Each row was made from one small tree. The marks that hang from a mark follow it in brackets, in alphabetical order. Every link used is in the known rows. Write each row's tree.
Known rows
redi[bise[kaderu[ninotur vogipo]]]: 21  23  -5  5  -12  3  10  6  30  1  -10  -5  -1  -20  9  19  30  13  -8  -7  20  10
bise[kaderu[meda] redi]: 2  -5  3  -10  -13  5  28  -3  24  -13  9  -5  -20  0  28  -28  14  10  7  -14  -10  -10
ninotur[kaderu[bise budi vogipo[pevaz]]]: -9  -2  12  4  -5  7  -9  -5  -3  5  -7  8  10  11  -15  -1  -28  2  -7  8  -19  21
vogipo[kaderu[meda] pevaz]: 8  -3  -3  5  9  -10  17  -1  -17  -21  9  9  -4  5  15  -4  -3  -2  8  20  -17  4
meda[kaderu]: -5  -1  -4  6  -2  3  -4  1  -10  -9  -6  0  6  -1  13  -2  12  -4  7  -4  6  -9
redi[bise[kaderu]]: 6  23  -14  9  1  15  14  -8  16  -8  -13  -11  -9  -9  40  2  12  8  -5  -2  10  -11
redi[bise[kaderu[ninotur]]]: 14  22  -9  12  -4  4  13  -9  27  2  -7  -8  -2  -14  20  8  17  11  -2  -4  22  -1
meda[kaderu[bise]]: -6  1  0  0  6  1  2  -5  -5  4  -14  5  4  3  9  -12  -3  -3  6  -3  -6  7
vogipo[kaderu]: 13  11  -20  1  3  3  13  -2  -10  -2  6  1  1  13  29  1  5  1  11  23  -3  -15
meda[kaderu[bise ninotur vogipo]]: 7  1  11  -4  -9  -13  -4  10  11  13  -12  11  14  -8  -21  4  15  2  1  -10  3  26
pevaz[vogipo[kaderu[meda]]]: 2  1  -8  -5  0  -2  8  -3  -15  -10  8  -7  -17  14  10  0  0  -13  4  24  -7  -13
kaderu[bise meda]: 2  4  11  -7  4  -4  17  2  5  3  0  9  -9  -7  6  -22  -7  -3  6  12  -17  10
meda[kaderu[budi vogipo]]: -2  -6  8  -6  3  6  -19  11  -3  -2  -9  -3  8  -1  -12  6  7  2  -4  -8  2  -1
pevaz[meda[kaderu] vogipo]: -25  -13  -13  4  -7  7  -13  -2  -30  -11  7  -15  -8  7  5  15  11  -18  -6  -14  16  -33
meda[kaderu[budi ninotur]]: -2  -10  4  3  6  -5  -18  -7  5  7  -2  -2  14  -3  -20  3  2  5  1  -4  18  -2
bise[kaderu]: 9  5  -12  0  -13  8  16  -11  13  -8  8  -2  -5  4  34  -1  11  9  -1  -4  5  -17
redi[bise]: 0  28  -9  14  8  10  5  3  -1  -4  -12  -10  -8  -11  28  -1  4  -5  9  7  6  -11
meda[kaderu[bise budi ninotur vogipo]]: 5  -6  14  -6  2  -7  -17  5  15  22  -14  8  14  -4  -36  3  -3  6  -6  -5  2  25
kaderu[meda]: 2  2  8  -3  -2  -1  12  6  -1  -9  9  3  -10  -10  9  -11  9  -1  10  7  -6  -7
kaderu[bise budi ninotur]: 8  5  1  -5  9  -3  -4  -12  18  25  5  4  6  1  -14  -7  -22  4  2  12  0  5
meda[kaderu[bise[redi] ninotur]]: -7  -5  5  0  -6  -8  4  -6  13  15  -9  4  4  5  -4  -23  4  0  15  -16  -2  11
kaderu[bise budi]: 0  6  -3  -8  15  8  -3  -12  5  14  0  1  -4  7  6  -15  -27  0  2  13  -12  -4

Write each row's tree
-4  3  6  13  -26  4  -3  7  -13  -16  3  10  9  6  1  13  4  -3  3  2  -7  7
ninotur[kaderu[vogipo[pevaz]]]
10  9  3  -10  -19  -7  12  8  22  18  1  9  -4  6  -5  -12  8  -1  10  -6  -9  13
kaderu[bise[redi] ninotur vogipo]
-21  -18  -3  4  23  -1  -11  -9  -22  -5  -1  0  5  3  -6  -2  -31  -3  -10  -12  -4  -2
vogipo[pevaz[meda[kaderu[bise budi]]]]
-8  -14  -8  6  -5  -6  -5  5  -13  1  14  -1  14  -10  -11  14  22  2  3  -15  24  -15
pevaz[meda[kaderu[ninotur]]]
13  -2  9  -14  23  -12  10  -8  14  21  3  8  1  -1  -22  -12  -19  12  3  28  -13  22
vogipo[kaderu[bise budi meda ninotur]]
9  7  15  -14  -5  -4  14  16  9  3  -3  12  -7  -11  -6  -10  2  -1  2  7  -21  21
kaderu[bise meda vogipo]
-27  -17  -11  0  6  11  -25  -6  -27  -5  7  -20  -5  12  -8  12  -8  -13  -10  -11  16  -36
pevaz[meda[kaderu[budi]] vogipo]
10  14  9  8  -1  1  18  12  13  -28  -12  -1  -13  -21  18  8  13  6  -12  -11  -5  21
redi[bise[kaderu[meda vogipo[pevaz]]]]
-21  -20  -6  2  1  0  -29  -8  -15  5  12  -16  2  6  -29  18  -3  -9  -12  -11  29  -26
pevaz[meda[kaderu[budi ninotur]] vogipo]
-8  -3  28  -14  -3  6  1  7  11  11  -10  4  -2  -5  -32  -14  -12  8  -2  13  -21  28
ninotur[kaderu[bise budi meda vogipo]]
-3  -7  10  0  11  -4  -16  1  -6  -4  -14  8  8  5  -12  -1  -21  -4  -12  -9  -13  23
meda[kaderu[bise budi vogipo[pevaz]]]
5  -10  11  -3  -1  -6  -21  9  9  9  -4  3  16  -7  -33  14  11  7  -2  -9  14  8
meda[kaderu[budi ninotur vogipo]]
5  7  -4  -2  -9  -5  13  -6  19  19  5  6  -5  8  6  -24  -3  -1  17  -5  -8  1
kaderu[bise[redi] ninotur]
5  7  -1  -1  -11  -4  11  7  2  -6  0  11  -10  15  18  -15  -11  -9  6  -9  -27  10
kaderu[bise[redi] vogipo[pevaz]]
0  -7  3  10  -9  -6  -8  12  -19  -22  -5  8  9  1  3  14  10  -8  -1  -14  -3  7
meda[kaderu[vogipo[pevaz]]]
-11  -23  -3  12  11  -9  -20  -5  -19  -4  15  0  16  -5  -23  15  -9  1  -8  -15  19  -11
vogipo[pevaz[meda[kaderu[budi ninotur]]]]
12  -5  19  -11  -3  -9  -4  14  19  7  10  6  2  -16  -35  5  8  7  -2  4  3  12
kaderu[budi meda ninotur vogipo]
3  16  -9  5  16  19  3  -13  22  -2  -13  -18  -12  -5  27  -1  -5  11  -11  -1  11  -12
redi[bise[kaderu[budi]]]
7  2  -15  -7  13  -3  -5  -20  3  26  3  -7  -4  24  -12  1  -29  -5  -5  27  0  -1
pevaz[vogipo[kaderu[bise budi ninotur]]]
-12  -16  -2  -8  3  7  -16  15  -14  -3  2  -9  7  -7  -15  16  10  5  -10  -15  12  -15
pevaz[meda[kaderu[budi vogipo]]]
-6  1  -33  -4  -1  7  4  -3  -32  -5  19  -15  -11  21  21  17  2  -13  -2  16  8  -37
pevaz[meda vogipo[kaderu]]
-7  -6  23  7  -21  -2  4  13  -10  -20  3  12  4  -7  -12  3  8  -3  4  4  -14  19
ninotur[kaderu[meda vogipo[pevaz]]]
2  -4  -28  9  7  -3  13  -2  -35  -17  23  -1  4  11  27  15  -4  -4  1  14  -2  -22
vogipo[kaderu pevaz[meda]]
